What can hang from each mark
dede: desade kuful
kuful: dede
boker: desade
dape: feziz gepez tegodar valip
desade: dede
relevet: dape kuful
feziz: kuful
tegodar: dape novo
novo: suvef
suzinu: dape
rofa: dape gepez
valip: dape

In the rows, 128 means zero.
Known rows, with every way that one mark hangs from another
valip{dape{feziz{kuful{dede}} gepez tegodar}}: [ 88 118 163 134  94 148 127 123 122 125  85 125 123 107 184 159  88 145
 131 121 108 107 168  88 156 135 165 127 150]
dape{gepez tegodar{novo}}: [101  97 142  98 114 130 168 125  99 129 117 164 107 138 149 152 125 117
 137 123 129 127 150 180 142 125 105 126 105]
dede{desade kuful}: [179 118  72 163 185  99  98 174  71 120  87 149 131  96  88 126 179 137
 103 173 144 139 124 133 131 193 141 152 139]
tegodar{dape novo}: [172 142 119 121 157 106 108 130  85 116 131 138  83 156 147  98 160 130
 180 171  65 174 104 188  80  81 106 110  26]
relevet{kuful}: [161 122 123 153 171  96 108 149  93 109 147 120  96 113 131 144 117 113
 155 127 142 162  95 159 103 141 119  90 120]
feziz{kuful{dede}}: [163 134  92 116 152  75  91 159 106 107 118 130 115 114 175 131 103 136
 168 218 135 143 152 104 141 114 138 120  72]
valip{dape{gepez tegodar}}: [108 127 168 142 126 174 122 134 114 116  96 146 109  93 168 151  93 133
 121 129  98 125 157 149 132 137 127 108 152]
boker{desade}: [151 124  91 146 153  78  85 133 124 122  99 141 109 125 162 125 124  97
 106 151 164 131 154 175 129 132 102 164 140]
suzinu{dape{tegodar valip}}: [165 155 121 119 169 134 150 170 132 134 129 126 135 115  79 104 157 117
 125 119 162 135 116 136 107 136  95 140  80]
suzinu{dape{feziz gepez valip}}: [130 146 116 126 106 125 163 140 125 154 115 145 119 178 102 116 162 120
 109 106 135 128 102 102 115 141 122 145 101]
rofa{dape{feziz{kuful} valip} gepez}: [147 156 119 130 126 119 112 108 153 136 183 106 186 132  89  97 131 136
 117 148 148 123 109  92 170 120 115 108 197]
boker{desade{dede{kuful}}}: [133 148  87 143 190  70  86 139 130 133 120 139 112 125 135 124 121  79
  94 148 157 144 144 132 160 142 149 215 128]
rofa{dape{tegodar} gepez}: [149 164 157 119 176 160 117 139 136 118 208 127 160  74 101 109  96 117
 125 134 136 119 161 161 142 114  88  97 207]
relevet{dape{tegodar} kuful}: [162 126 135 153 187 127 118 144 121 103 185 101 113  63 131 165  66 101
 143  90 116 139 100 160  73 142 121  91 150]
valip{dape{feziz gepez tegodar}}: [ 78 114 180 145  95 174 133 116 124 127  87 136 111 110 164 155 103 143
 111  95  96 107 155 130 139 142 138 124 186]
relevet{dape{tegodar valip} kuful{dede}}: [147 137  93 135 166 124 120 142 164 100 172  98 125  87 113 150  59 107
 146  77 145 120 115 102  48 123 174  89 161]
relevet{dape{valip} kuful}: [172 133  93 164 166 112 104 133 137 107 173 102 119 111 111 143  89 109
 133 110 124 153  61 130  63 137 138  83 142]
suzinu{dape}: [188 167 135 130 180 116 116 188  87 124 144 142 102 124 118 108 139 112
 136 159 114 160 131 158 101 126  90 132  50]
rofa{dape{feziz{kuful{dede}} tegodar} gepez}: [130 157 152 110 144 133 121 128 145 126 197 106 174  88 118 119  90 128
 134 126 144 101 174 101 166 113 127 116 203]
rofa{dape{valip} gepez}: [161 171 115 130 156 143 102 125 154 121 194 130 167 123  82  90 118 125
 115 154 144 132 124 132 133 109 105  89 200]
tegodar{novo{suvef}}: [144 127 146 117 138  99  97 140  93 122 119 147  87 169 137 100 152 122
 133 165  99 170 143 193 104 101 116 167  35]
tegodar{dape{valip} novo{suvef}}: [159 150 112 123 142 112 106 110 133 137 111 129  93 187 114  70 190 133
 156 155  87 170  89 164  65  82 130 155   5]
tegodar{dape{gepez valip} novo{suvef}}: [138 142 109 116 118 119 133  95 129 148 106 149  87 204 130  89 180 124
 151 145  86 161  91 153  73  90 139 152   9]
suzinu{dape{feziz gepez tegodar{novo} valip}}: [118 130 138 101 103 130 191 137 121 155 119 137 134 173  88 122 170 114
 114  75 145 124 119 123 125 132 120 158  78]
valip{dape}: [146 143 156 161 147 151  73 150 101 101 101 135 100 104 161 123 104 142
 127 169  82 154 144 155 116 122 122 102 130]
tegodar{dape{feziz{kuful} valip} novo{suvef}}: [145 134 114 123 113  88 117  91 131 151 100 105 113 196 122  82 203 145
 158 148  95 160  74 125 102  94 142 175   4]
rofa{dape{feziz{kuful} gepez tegodar}}: [120 111 129 125 121 156 139 133 152 132 163 111 154  89 150 154 116 131
 131 136 123  96 144  90 156 143 121 118 133]
dede{kuful}: [155 133 101 149 177 116  99 154  94 115 118 137 109  73 120 125 135 134
 126 169 133 154 121 137 140 166 139 134 130]
dape{feziz{kuful{dede}} gepez tegodar{novo}}: [ 77  88 135  86  74  96 174 111 111 139 104 138 126 152 169 163 120 131
 149 115 138 105 165 104 168 123 154 149 104]
feziz{kuful}: [172 121 104 133 156  80  99 147  93 118 119 127 122 110 163 134 129 138
 154 221 133 156 110 136 166 136  97 120  73]

Rows
[ 76 114 198 134  85 164 129 112 115 133  87 136 105 141 160 141 120 136
 108  87  84 125 165 147 132 126 151 158 125]
valip{dape{feziz gepez tegodar{novo{suvef}}}}
[125 128  79 125  95 137 119 127 177 129 149 116 156 139 139 131 120 141
 129 158 132 100 133  39 131 123 164 109 127]
rofa{dape{feziz{kuful{dede}} gepez valip}}
[134 127 126 124 150 180 129 152 152 117 172 135 135  78 141 145 101 121
 130 144 119 106 158 128 120 131 108  98 135]
rofa{dape{gepez tegodar}}
[ 94  95 107  97  94 131 179 106 139 137 100 157 131 161 112 137 151 125
 123 112 164 120 118 147 140 128 119 127 120]
dape{gepez tegodar{novo} valip}
[114 123  94 137  96 164 127 119 178 133 149 127 145 142 119 127 137 138
 110 129 122 101 117  81 116 131 136 106 162]
rofa{dape{feziz gepez valip}}
[114 119 172 128 109 129 103 136 108 110  96 106 129 114 163 136 109 148
 139 129  98 133 172 114 149 110 160 136 104]
valip{dape{feziz{kuful{dede}} tegodar{novo}}}
[147 140 128 100 135 127 177 155 110 143 128 147 131 157  92 119 159 105
 124 109 147 141 122 140 118 127 109 143  46]
suzinu{dape{gepez tegodar{novo} valip}}
[100  95 104 122 101 108 158 102 166 145  90  98 162 122 107 131 166 156
 124 116 188 100  91  93 172 153 117 150 161]
dape{feziz{kuful} tegodar valip}
[ 88 104 122  99  96 134 172 102 149 147  95 154 122 168 109 125 157 122
 113 106 159 121 126 149 127 126 130 163  97]
dape{gepez tegodar{novo{suvef}} valip}
[133 128 159 162 117 127  82 133 103 116  91 111 119 115 169 133 117 154
 127 163  90 145 129 116 154 133 135 124 128]
valip{dape{feziz{kuful}}}
[135 117 106 146 145 136 153 116 148 121 167 115 127 100 118 173  79 100
 127  70 141 124  74 124  82 153 140  87 165]
relevet{dape{gepez tegodar valip} kuful}
[166 140  92 121 142 109 117 114 117 124 118 130 104 176 117  85 182 136
 169 161  93 166  79 162  79  81 118 111  37]
tegodar{dape{valip} novo}
[ 49  89 135 102  55 136 187  78 162 163  82 141 127 189 106 130 171 133
 101  62 155  99 120 126 136 134 143 183 138]
dape{feziz gepez tegodar{novo{suvef}} valip}
[ 98  94 128 108  89  96 152  98 154 152  89  98 155 160 100 113 185 146
 121 109 170 122 104 113 164 131 133 193  87]
dape{feziz{kuful} tegodar{novo{suvef}} valip}
[144 162 130 119 159 160 126 122 168 126 195 120 180  93  71  98 115 123
 116 125 164 114 136 135 141 116  97  96 218]
rofa{dape{tegodar valip} gepez}
[ 93 110 172 144  97 150 131 116 115 131  87 123 128 104 176 161 106 144
 122 123 105 116 143 111 172 149 139 128 150]
valip{dape{feziz{kuful} gepez tegodar}}
[170 124  93 146 170  82 100 175  92 103 125 133 104 131 123 142 117 117
 153 126 154 138 138 124  74 137 164 102 127]
relevet{kuful{dede{desade}}}
[ 93 124 165 156  89 158 110 117 109 124  87 145  96 139 174 145 106 143
 111 125  77 128 141 127 130 135 143 116 168]
valip{dape{feziz gepez}}
[102 116 188 139 109 156 110 129 108 114  96 117 117 116 144 131 124 146
 121 101  90 133 156 157 133 118 132 132 140]
valip{dape{feziz tegodar{novo}}}
[152 126  91 157 141 119 129 118 133 118 167 123 113 130 127 163  80 101
 127 102 121 144  64 120  73 144 147  79 148]
relevet{dape{gepez valip} kuful}
[ 59  93 146 118  86 146 180 102 135 146  99 148 110 127 150 162 124 136
 117  82 138  87 139 138 146 153 115 140 198]
dape{feziz gepez tegodar}
[119 153 167 122 144 160 129 120 145 129 197 116 163  90  98 112 106 126
 114  99 134 102 159 143 148 121  99 113 240]
rofa{dape{feziz tegodar} gepez}
[142 163 109 119 123 119 106 115 161 128 183 108 181 136  96  97 114 135
 125 147 151 114 136  71 155 107 142 108 197]
rofa{dape{feziz{kuful{dede}} valip} gepez}
[ 49  90 112 117  65 148 192  84 175 156  84 141 135 150 113 148 152 144
 104  69 174  78 107 104 144 155 127 140 213]
dape{feziz gepez tegodar valip}
[105 128 148 144  90 131 102 125 107 121  86 134 109 135 193 150  90 146
 131 153  87 127 156  85 147 128 171 119 131]
valip{dape{feziz{kuful{dede}} gepez}}
[143 161 149 107 152 149 121 120 158 129 194 120 174 124  66  84 132 115
 113 118 150 130 147 153 134 100 111 131 158]
rofa{dape{tegodar{novo{suvef}} valip} gepez}
[137 134 150 114 131 116 176 155  98 154 127 130 129 124 132 146 140 114
 131 115 136 122 131 112 156 152 105 158  71]
suzinu{dape{feziz{kuful} gepez tegodar}}
[ 55  82 121 101  54 131 195  84 151 151  88 143 135 181 109 141 165 137
 111  68 162  98 113 125 146 135 132 145 164]
dape{feziz gepez tegodar{novo} valip}
[139 141 167 107 137 123 129 120 119 130 201 104 182 109 106 114 120 122
 130 126 130 125 153 137 183 109 104 122 164]
rofa{dape{feziz{kuful} tegodar{novo}} gepez}
[123 119 150 147 122 132 100 148 114 116  74 110 139 101 151 140 119 155
 122 131 117 108 170  98 142 142 158 140 149]
valip{dape{feziz{kuful{dede{desade}}} tegodar}}
[145 135  84 135 129 164 115 138 169 122 160 137 143 127 123 124 125 128
 118 165 125 118 121 100 110 126 124  91 129]
rofa{dape{gepez valip}}
